What can hang from each mark
J_571: J_123
J_892: J_329 J_386
J_896: J_123
J_329: J_263 J_276 J_517 J_571
J_123: J_276
J_276: J_123
J_386: J_892 J_896

Each row was made from one small tree. The marks that hang from a mark follow it in brackets, in the order of their numbers. Every link used is in the known rows. Write each row's tree.
Known rows
J_329{J_263 J_571}: -0.143,-1.276,0.230,0.353,0.855,0.546,-1.413,-2.608,4.410,1.350,-1.633,2.615,-0.107,-0.447,-0.311,2.378,0.284,3.468,1.843,-3.408,-2.187,-0.086
J_386{J_892{J_329} J_896{J_123{J_276}}}: 1.305,-2.140,-2.721,-1.263,0.379,3.746,-0.898,-3.019,3.961,-0.827,1.661,-0.853,-0.324,1.432,-3.054,2.231,0.690,1.623,2.908,-0.826,-2.043,-1.898
J_123{J_276}: -1.111,-1.296,0.886,-1.023,1.769,1.395,-0.808,-1.047,0.981,0.723,-1.034,0.061,0.863,0.461,-1.272,1.167,0.122,0.940,0.413,0.054,0.584,-0.935
J_329{J_517 J_571{J_123}}: -0.236,0.106,0.680,0.873,-1.522,1.646,-0.415,-2.735,3.908,0.683,-0.461,0.047,2.021,-1.700,-0.034,3.353,1.866,3.203,0.125,-3.921,-3.192,-0.657
J_896{J_123{J_276}}: -0.423,-2.026,-0.281,-2.060,1.373,2.169,-2.265,-1.838,1.897,1.451,0.532,0.202,1.635,1.570,-1.378,2.120,-0.035,0.733,0.703,-0.838,-0.484,-1.461
J_329{J_263 J_276{J_123} J_517 J_571}: -1.089,-0.973,-0.353,0.469,2.203,3.436,-2.697,-4.343,5.024,1.204,-2.039,1.757,0.335,-1.340,0.343,2.741,0.970,4.364,-1.704,-6.351,-3.145,0.702
J_386{J_892 J_896{J_123{J_276}}}: 0.863,-1.646,-1.980,-3.759,-0.074,3.084,-0.134,-0.827,1.087,-0.891,1.984,0.432,-0.057,1.583,-3.043,1.846,0.562,2.470,2.588,-1.161,-1.309,-1.918
J_892{J_329{J_263} J_386}: -0.122,-2.845,-1.572,5.134,3.900,2.642,-1.454,-4.038,6.821,1.851,-0.394,1.123,0.540,-1.139,-0.881,2.894,0.783,-0.313,3.095,-0.839,-0.150,-0.861
J_892{J_329{J_276{J_123} J_517} J_386}: -1.685,-2.257,-2.584,4.815,4.475,5.460,-1.637,-5.521,6.314,0.277,-0.772,-1.774,0.844,-2.809,-0.494,2.421,0.491,-0.556,-0.785,-2.195,-0.360,-0.494
J_329{J_276{J_123} J_571}: -1.554,-1.805,-0.672,-1.442,1.962,2.728,-1.437,-4.001,3.320,-0.760,-1.413,-0.569,-0.794,-1.929,0.466,1.040,-0.961,2.332,-1.195,-3.097,-0.488,-0.521
J_892{J_329{J_276}}: 0.139,-1.539,-0.592,0.371,2.175,3.415,-1.015,-4.051,4.195,0.904,-1.661,-0.955,-0.015,0.452,-0.824,1.306,-1.183,-0.392,0.001,0.340,-0.671,-1.594
J_571{J_123}: 0.823,-2.205,1.036,0.076,-0.511,2.033,0.052,-2.310,1.316,0.414,0.902,0.524,0.933,-1.427,-0.765,1.389,0.702,1.139,1.223,-0.557,0.084,-1.319
J_329{J_263 J_276 J_517 J_571{J_123}}: 0.540,0.257,1.024,-0.495,-0.510,3.628,-1.834,-4.298,4.752,1.888,-2.130,1.554,1.494,-0.376,0.654,4.539,2.103,4.259,-1.606,-5.863,-3.688,-0.188
J_892{J_329 J_386}: -0.918,-2.805,-1.836,4.626,3.713,2.439,-0.946,-3.581,5.559,0.528,-0.160,-1.217,0.352,-1.766,-0.993,2.007,0.081,-1.498,2.739,0.658,0.347,-1.652
J_386{J_892{J_329{J_517}}}: 0.468,-1.573,-1.799,3.107,1.040,2.296,0.344,-2.884,4.298,0.694,-0.164,-0.372,-0.172,-0.895,-2.453,1.078,0.250,1.018,1.973,-0.715,-2.883,-0.937
J_386{J_896{J_123}}: 1.382,-2.004,-1.933,-2.172,-0.417,2.625,-0.200,-1.340,2.382,0.013,1.968,1.364,0.505,1.258,-2.457,2.029,0.087,1.437,3.027,-1.157,-1.381,-1.543
J_892{J_386{J_896}}: -0.602,-1.396,-2.355,0.965,1.762,2.671,1.005,-0.896,2.734,-0.857,1.196,0.610,0.370,-1.114,-1.726,1.655,0.652,0.066,3.661,0.564,0.552,-1.588
J_571{J_123{J_276}}: -0.194,-1.617,1.608,-0.718,0.354,2.475,-0.884,-1.867,1.050,0.297,0.232,-0.484,1.552,-0.213,-0.532,2.259,1.358,1.514,-0.170,-0.790,0.856,-1.216
J_386{J_892{J_329{J_517 J_571}}}: 0.155,-0.441,-1.611,2.724,0.671,1.498,-0.117,-3.720,6.064,0.138,-1.368,-1.095,-0.209,-1.329,-1.479,2.042,0.409,2.325,1.750,-2.642,-4.595,-1.032

Which tree is each row?
-1.104,-2.079,-0.168,-0.648,2.152,3.163,-2.324,-4.490,4.639,0.274,-1.695,1.658,-0.928,-1.384,0.504,1.904,-0.129,3.665,-0.644,-4.917,-1.320,0.134  J_329{J_263 J_276{J_123} J_571}
1.085,-2.079,-1.255,1.868,-0.767,2.237,-0.282,-4.623,5.157,-0.900,0.416,-1.751,-0.676,-2.617,-0.535,2.427,0.757,2.183,2.282,-2.159,-2.380,-1.832  J_386{J_892{J_329{J_571{J_123}}}}
-0.192,-1.814,-2.898,3.671,2.561,3.455,0.519,-2.875,5.866,-0.698,0.507,-0.810,-0.230,-1.387,-1.737,2.440,0.720,-0.610,3.893,0.307,0.050,-1.356  J_892{J_329 J_386{J_896}}
1.275,-1.260,-2.551,-1.058,0.624,4.457,0.892,-3.321,3.311,-1.352,0.018,-0.932,-2.037,0.188,-2.393,0.751,-0.502,1.495,2.114,-0.055,-1.712,-2.268  J_386{J_892{J_329{J_276}} J_896}
0.193,-0.553,0.610,-2.014,-0.533,3.006,-0.831,-4.026,2.732,-0.063,-1.079,-0.929,0.323,-0.925,0.879,2.807,0.083,2.268,-0.939,-2.484,-1.377,-1.822  J_329{J_276 J_571{J_123}}
-0.477,0.470,2.208,0.988,-0.105,2.481,-2.823,-2.919,4.462,1.913,-1.912,1.536,2.403,-0.322,0.404,4.976,2.992,4.720,-0.829,-5.879,-3.211,0.257  J_329{J_263 J_517 J_571{J_123{J_276}}}
-0.427,-0.367,-2.666,4.751,2.094,3.835,0.640,-2.668,6.163,-0.089,-0.061,-0.725,1.253,-1.226,-2.167,3.447,1.522,-0.015,2.553,-1.093,-1.959,-0.878  J_892{J_329{J_517} J_386{J_896}}
1.242,-1.944,-2.779,0.713,0.353,2.685,1.804,-2.494,3.505,-1.454,0.902,0.219,-1.816,-0.716,-2.876,0.625,0.018,1.639,3.999,0.363,-1.711,-1.546  J_386{J_892{J_329} J_896}
-0.182,-1.355,-2.545,4.080,2.322,2.641,-0.925,-3.979,8.630,-0.141,-0.757,0.831,-0.308,-0.961,-0.650,4.369,1.814,1.848,3.934,-3.362,-2.348,-0.704  J_892{J_329{J_263 J_571} J_386{J_896}}
0.721,-0.354,1.329,1.821,-0.877,1.986,-1.543,-3.446,5.055,1.961,-0.953,2.401,1.773,-1.260,0.083,4.438,2.616,4.226,0.388,-5.672,-3.716,0.167  J_329{J_263 J_517 J_571{J_123}}
0.579,-1.614,-3.676,3.581,1.856,4.510,-1.000,-3.433,7.234,0.434,1.636,-0.678,1.948,-0.160,-2.334,4.457,1.626,-0.307,3.115,-2.195,-2.691,-1.622  J_892{J_329{J_517} J_386{J_896{J_123}}}
1.778,-1.878,-3.645,-0.688,-0.784,2.794,-0.324,-3.907,6.301,-1.260,1.320,-0.560,-1.040,0.227,-2.333,2.577,0.127,2.580,3.835,-2.680,-4.250,-1.891  J_386{J_892{J_329{J_571}} J_896{J_123}}
-0.610,-1.613,-0.163,0.923,2.456,4.188,-2.171,-3.797,3.716,1.651,-1.158,2.468,0.594,-0.961,-0.632,1.809,0.887,2.940,-1.220,-4.414,-1.485,0.871  J_329{J_263 J_276{J_123} J_517}
-0.889,0.556,2.009,0.026,-0.563,2.105,-1.231,-2.438,3.152,0.689,-1.422,-0.946,2.578,-0.917,0.199,4.130,2.427,3.354,-1.306,-4.071,-2.505,-0.485  J_329{J_517 J_571{J_123{J_276}}}
0.501,-1.108,-0.353,4.478,1.892,2.365,-1.861,-3.541,6.392,2.915,-1.510,2.023,1.069,0.012,-1.460,2.804,1.161,1.913,1.240,-2.747,-3.086,0.408  J_892{J_329{J_263 J_517}}
1.847,-2.093,-2.480,1.312,0.728,3.002,0.671,-2.852,4.907,-0.287,0.647,2.111,-2.097,-0.137,-2.762,1.593,0.880,2.939,4.350,-1.509,-2.477,-0.813  J_386{J_892{J_329{J_263}} J_896}
0.495,-1.599,-2.025,0.068,1.722,3.401,-0.206,-4.113,3.422,0.104,-0.652,-1.133,-1.689,-0.278,-1.628,0.558,-1.322,0.442,1.048,0.681,-1.031,-2.034  J_386{J_892{J_329{J_276}}}
2.056,-1.356,-3.645,0.776,-0.536,3.954,-0.183,-2.789,5.174,0.002,1.855,-0.004,0.058,0.556,-3.535,2.516,1.125,1.831,3.226,-2.229,-4.210,-1.256  J_386{J_892{J_329{J_517}} J_896{J_123}}
-1.543,-3.422,-2.603,3.616,4.953,4.828,-1.211,-5.518,5.510,-0.801,-0.223,-2.106,-0.475,-2.855,-0.257,1.525,-0.531,-1.367,0.278,-0.774,1.511,-1.048  J_892{J_329{J_276{J_123}} J_386}
-0.120,0.358,-0.213,2.064,1.925,3.247,-2.740,-5.488,7.890,2.238,-3.417,0.784,0.983,0.477,0.123,4.258,0.660,3.109,-1.146,-4.812,-4.754,-0.230  J_892{J_329{J_263 J_276 J_517 J_571}}
-1.139,-1.103,-1.945,2.049,3.367,3.394,-1.502,-5.405,6.730,0.004,-2.017,-2.684,0.339,-1.303,0.545,3.155,-0.360,-0.475,0.782,-1.439,-1.269,-2.220  J_892{J_329{J_276 J_571} J_386}
0.439,-2.804,-3.183,-0.157,1.632,5.311,0.852,-4.465,3.575,-2.385,0.794,-1.055,-2.551,-1.586,-2.212,0.141,-0.368,1.872,1.472,-1.290,-0.847,-0.901  J_386{J_892{J_329{J_276{J_123}}} J_896}
0.692,-1.909,-1.594,2.125,1.170,1.111,-1.005,-4.228,6.650,0.559,-1.291,0.980,-1.555,-0.852,-1.128,2.331,0.244,3.104,2.885,-3.104,-3.378,-0.923  J_386{J_892{J_329{J_263 J_571}}}
0.124,-1.332,-2.717,2.353,3.399,5.120,-0.871,-4.196,6.608,0.211,-0.891,0.699,-0.655,0.045,-1.038,3.672,0.956,0.555,2.150,-1.338,-0.616,-1.226  J_892{J_329{J_263 J_276} J_386{J_896}}
